Each row comes from the steps of one walk. Every step used is in the known rows, and no mark comes twice. Write the walk behind each row, first mark first.
Known rows:
vure > sovo > fovit > bonuza > duri: [ 2.90  2.32 -2.84  3.09 -3.46 -0.83 -3.73 -2.18  1.23  0.25 -0.93  1.03
 -1.44 -0.72  0.31 -0.68  1.28  2.93 -0.44  2.00 -1.57 -0.58]
fovit > bonuza > bovar: [ 1.13 -1.77 -0.37  0.92 -3.20  1.21 -0.70 -2.69  3.85 -2.27 -0.19  1.04
 -1.59 -3.27 -0.93  0.46 -0.93 -1.76 -0.80 -3.17 -1.71  0.12]
bonuza > fovit > sovo: [-0.84 -3.56  1.17 -0.29 -3.21  0.36 -3.12 -5.21  3.27 -0.24 -2.73 -2.18
 -0.17  0.03 -1.10  0.93  1.49  0.66  0.73 -1.34 -0.36 -3.28]
duri > sovo > bovar > bonuza: [-1.45 -2.11 -6.15  1.81  1.04  1.17 -1.62  2.73 -3.95 -1.56  0.13 -0.98
 -2.30  0.07 -2.13 -4.11 -3.05  2.68  0.58  1.99 -4.20  1.64]
sovo > duri > bonuza > fovit: [-1.10 -6.17  0.76 -0.92 -0.90 -2.04 -2.42 -5.33  1.66 -0.14  0.36  0.29
  2.30 -1.28 -0.07  2.44  2.87  1.28 -2.69 -0.30 -1.22 -2.02]
bovar > bonuza: [-2.73 -2.07 -3.66 -0.39 -0.07  1.91 -2.50  1.39 -0.70 -2.48 -2.14  0.57
 -0.16 -0.32 -2.59 -0.61 -2.09  1.50  1.79  1.87 -5.25  1.26]
duri > sovo > fovit > bonuza > bovar: [ 1.81 -1.88 -2.75  1.78 -2.79  0.12 -1.63 -1.08  0.99 -1.45  0.60 -0.16
 -4.30 -2.44  0.11 -1.74  0.22 -0.20 -2.77 -4.50  0.54 -0.96]
bonuza > bovar: [-0.66 -2.26 -0.96 -2.04 -0.33  2.20 -0.29 -4.21  2.02 -3.21  0.08  2.17
 -0.36 -3.42 -2.43  0.46 -2.55 -2.16 -0.03 -0.90 -0.65 -0.15]
fovit > sovo > bovar > bonuza > duri: [-0.39  2.07 -4.75  1.61 -2.44  1.29 -2.30 -2.02 -3.14 -0.08  1.24  0.52
 -1.13  1.80 -0.89 -4.43 -1.40  5.21 -1.22  2.59 -3.44 -0.53]
vure > sovo > bovar: [ 1.16  0.56 -3.59  2.76  0.83  0.55 -1.63 -1.26  1.16 -0.51 -2.07  1.64
  0.54 -2.92 -4.13 -2.75 -2.70 -1.03  0.71  3.57 -0.78  0.41]
fovit > sovo: [-0.55 -0.51 -0.07 -1.18 -3.37  1.88 -1.89 -2.34  3.60 -1.07 -2.33 -2.14
  0.83 -0.49 -3.53 -0.19  1.19  0.95  0.06  0.35 -0.99 -1.38]
duri > bonuza > fovit: [-0.94 -7.84  1.11 -0.35  0.58  0.32 -3.07 -2.33  3.64 -2.22 -0.92  1.37
  1.38 -1.41  0.66  4.07  1.41 -0.62  1.81 -1.20 -1.57 -1.46]
fovit > sovo > duri > bonuza: [-0.03 -1.72  0.68 -0.22 -3.88 -0.47 -1.62 -2.41  3.44 -0.45 -0.11 -2.01
  3.49 -0.69 -2.88  0.54  4.41  1.98 -4.29  0.68 -0.20 -2.50]
duri > sovo > bovar > bonuza > fovit: [-1.63 -4.75 -5.21  2.80  1.33  0.02 -2.88 -0.39 -4.08 -0.70 -0.41 -0.91
 -3.43  0.87  0.22 -3.25 -2.97  2.54  0.93  0.44 -4.00 -0.28]
duri > bonuza > fovit > sovo > bovar: [ 0.59 -4.75  0.19  2.81 -0.45 -0.31 -3.02 -2.62  2.76  0.38 -0.16  0.02
  0.88 -0.61  0.08 -0.47  1.88  0.22 -0.65 -2.00  1.77 -3.39]
duri > bonuza > bovar > sovo > fovit: [-0.07 -3.80 -1.94  0.42  1.99 -0.12  0.14 -0.02  0.10 -3.21  1.92  3.26
  0.75 -1.50 -0.94 -2.00 -0.02 -0.93 -1.50 -2.56  2.64 -2.93]
bonuza > bovar > sovo: [-0.87 -2.61 -1.69 -1.34 -0.53  1.11  1.94 -2.93 -0.15 -3.43  0.93  1.19
 -0.17 -0.79 -2.81 -2.43 -2.14 -0.70  0.98 -0.76 -0.40 -1.31]
vure > sovo: [ 0.55 -1.29 -1.84  0.89 -0.89  1.27 -2.03 -0.84  3.24 -2.19 -3.27  0.31
  1.29 -2.45 -3.75  0.65 -1.11 -1.07  3.02  4.06 -2.39  0.06]
bovar > sovo > duri: [-2.14 -0.08 -1.96 -2.18 -2.63 -1.73  1.11 -3.21 -2.13 -0.38  0.84 -1.46
  1.88  1.23 -4.38 -3.13  0.57  3.14 -2.74  1.56 -2.21 -0.72]
duri > bonuza > fovit > sovo > lotut: [-0.75 -6.25  3.83  1.34 -3.18 -1.37 -1.63 -3.68  3.73 -0.18 -0.57 -1.98
  2.55 -0.23  0.62  2.11  3.21 -1.34 -0.28 -3.41  1.17 -0.73]
vure > sovo > lotut: [-0.13 -0.74 -0.10  1.18 -1.64 -0.38 -0.56 -2.14  2.13 -0.64 -2.08 -0.48
  2.51 -2.55 -3.28  0.22 -1.39 -2.46  1.13  2.30 -1.05  3.33]
bovar > sovo > lotut: [-2.65 -1.29  0.26 -1.27 -1.80 -0.96  2.27 -1.67 -1.84 -0.96  0.45 -1.60
  1.94  1.22 -3.32 -2.53 -0.88 -0.42  0.16 -1.04 -0.78  3.14]

Write each row's walk:
[ 0.02  1.37 -1.59  0.93 -1.95  1.02 -1.34 -2.02  0.87  0.30 -0.57 -0.48
  0.26 -0.74 -3.89 -3.53 -0.51  1.11 -2.00 -0.21  0.66 -0.61]  fovit > sovo > bovar
[-1.86 -2.85 -4.54 -0.82 -1.69  2.15 -1.85 -0.39 -3.86 -3.29  1.03 -1.58
 -2.18  2.22  0.60 -0.61 -1.01  5.94  2.61  3.64 -7.03  0.71]  bovar > bonuza > duri > sovo
[-0.53 -1.53  0.78 -0.83 -5.00 -1.87 -2.75 -8.01  1.31  1.75 -1.62 -2.84
  0.80  0.20 -1.83 -0.18  2.42  2.61 -3.75 -0.26 -0.40 -3.64]  bonuza > fovit > sovo > duri
[ 1.23 -0.20 -2.84  2.07 -3.77  0.02 -0.80 -2.06 -2.20 -0.20  2.99 -1.45
 -3.54  0.88  0.59 -2.84  0.21  4.59 -0.92 -0.47 -3.34  1.56]  fovit > bonuza > duri > sovo > bovar
[-1.75  0.11 -5.64  1.67  1.56  1.07 -1.91  1.32 -2.64 -0.55 -0.52  2.36
 -0.62 -0.73 -3.03 -3.79 -3.65  1.37 -0.19  1.33 -3.81  2.00]  sovo > bovar > bonuza
[-0.67  1.23 -4.41  2.49 -1.13  1.25 -2.59  1.19 -0.84 -0.12 -1.48 -0.28
 -0.57  0.17 -3.14 -4.79 -2.00  2.37 -0.84  0.81 -2.33 -0.74]  fovit > sovo > bovar > bonuza
[-0.10 -1.40  0.53  0.70 -6.24 -0.98  0.61 -3.35 -1.31 -0.48  2.72 -3.76
 -2.21  1.37  1.26  0.49  2.20  3.00 -0.81 -1.54 -3.76  4.23]  fovit > bonuza > duri > sovo > lotut
[ 0.66 -1.88 -0.96  0.38 -5.40  0.84 -1.13 -2.05  0.17 -1.88  1.87 -3.06
 -2.73  1.27  1.07  0.60  2.13  4.34  0.75 -0.04 -4.98  0.75]  fovit > bonuza > duri > sovo
[ 0.49  0.06 -0.20 -0.49 -4.56  0.60 -1.44 -3.51  1.63 -1.12  0.95 -0.17
 -1.00  0.20  0.22  0.98  1.49  3.15  0.16 -0.27 -4.40  1.23]  fovit > bonuza > duri
[-1.41 -1.02 -5.89  0.02 -0.64  0.86 -2.91 -0.33 -5.14 -1.38  1.20 -0.04
 -2.94  2.12  0.88 -2.28 -0.61  6.26 -0.16  2.12 -4.32  0.41]  bovar > bonuza > duri > sovo > fovit
[-1.55  0.93 -5.69  0.85  0.45  1.19 -1.63 -1.76 -4.61 -0.65  2.20  3.04
 -1.06  0.79 -0.74 -3.59 -3.17  4.50  0.10  2.92 -4.87  1.87]  sovo > bovar > bonuza > duri
[-2.28 -3.28  0.05  1.80 -3.67 -0.83 -2.36 -2.71 -0.38  0.48 -2.10 -2.69
  0.26  1.58 -0.05 -0.76 -0.31  0.66 -0.02 -1.61 -2.08  0.27]  bovar > bonuza > fovit > sovo > lotut
[ 0.72  2.03 -1.54  0.50 -3.63 -0.37 -2.77 -3.22 -0.36  0.77  1.01  1.56
 -1.91  0.24  0.74 -0.54  1.44  3.61 -2.47 -1.65 -1.72  0.68]  sovo > fovit > bonuza > duri
[-1.68 -3.19 -0.08 -1.11 -2.31  0.12  0.80 -1.68 -1.11 -1.40  0.26 -3.22
  0.13 -0.35 -2.53 -0.19 -0.37 -0.63 -0.19 -0.95 -1.68  4.23]  duri > sovo > lotut
[ 2.41  1.23 -2.48  4.22 -2.30 -0.85 -3.81  1.02  3.53  0.45 -3.63  0.20
 -0.77 -2.53 -1.99 -1.04  0.70 -0.21 -0.48  0.11 -0.43 -0.48]  vure > sovo > fovit > bonuza
[-0.83 -1.29 -2.96 -1.14 -0.02  0.59 -2.30 -0.42 -1.38 -1.10 -0.54 -1.02
 -2.04 -0.56 -2.23 -1.21  0.32  1.44 -1.15 -0.49 -0.41  0.17]  duri > sovo > fovit
[ 0.25 -5.85  0.16 -0.73  0.71  2.01 -0.53 -1.54  3.81 -4.08  0.99  3.07
  1.17 -3.73 -0.90  2.26 -0.11 -2.29  0.44 -1.35 -0.34 -0.91]  duri > bonuza > bovar
[ 0.67 -0.59 -1.50  0.74 -5.17 -2.27  2.00 -3.99 -0.08 -0.79  1.83 -0.76
 -0.48 -0.71 -2.44 -3.14  0.38  1.42 -4.42 -2.61 -1.43 -1.96]  fovit > bonuza > bovar > sovo > duri
[-0.40  1.58 -0.53 -1.70 -4.96 -0.60 -1.29 -5.06  1.21  0.68 -0.94 -2.72
  2.09 -0.44 -4.37 -1.47  2.37  2.56 -4.50  1.19 -0.67 -2.02]  fovit > sovo > duri
[-0.78 -3.06 -0.23 -1.49 -1.20 -0.60 -1.18 -2.24  1.57 -0.85  0.73  0.67
  3.38 -2.02 -2.61  1.40  2.55  1.33 -3.23  1.00 -1.82 -0.32]  sovo > duri > bonuza
[ 1.24 -2.70  0.39 -0.24 -3.45 -0.11 -0.44 -4.88  3.61 -1.62  1.38 -0.21
  2.61 -2.74 -2.04  0.21  2.70  0.37 -4.79 -0.89  1.21 -4.02]  fovit > sovo > duri > bonuza > bovar
[ 0.14 -6.67  2.31  0.61 -2.06  0.35 -3.47 -2.55  5.26 -1.30 -1.65 -1.47
  1.59 -0.44  0.21  2.80  3.45  0.16  1.26 -1.10 -0.24 -3.86]  duri > bonuza > fovit > sovo
[-0.94 -2.33 -2.07 -2.75 -2.28  1.75 -0.71 -4.06 -1.89 -2.50  1.78 -1.93
 -1.58  1.25 -0.02  0.34  0.31  4.28  1.17  2.32 -4.14  0.73]  bonuza > duri > sovo
[-2.23 -1.01 -3.96 -1.61 -1.32  1.97 -2.07 -1.60 -2.42 -2.32  0.80  1.39
 -0.05  1.19 -0.17 -0.42 -1.52  4.64  1.80  3.28 -6.26  1.17]  bovar > bonuza > duri
[-1.12 -3.14 -0.89 -0.95 -1.46 -1.68  0.71 -0.92 -0.42 -1.44  1.47 -0.58
  3.37  0.56 -3.44 -1.29  2.62  2.48 -2.43  1.07 -1.63 -1.40]  bovar > sovo > duri > bonuza
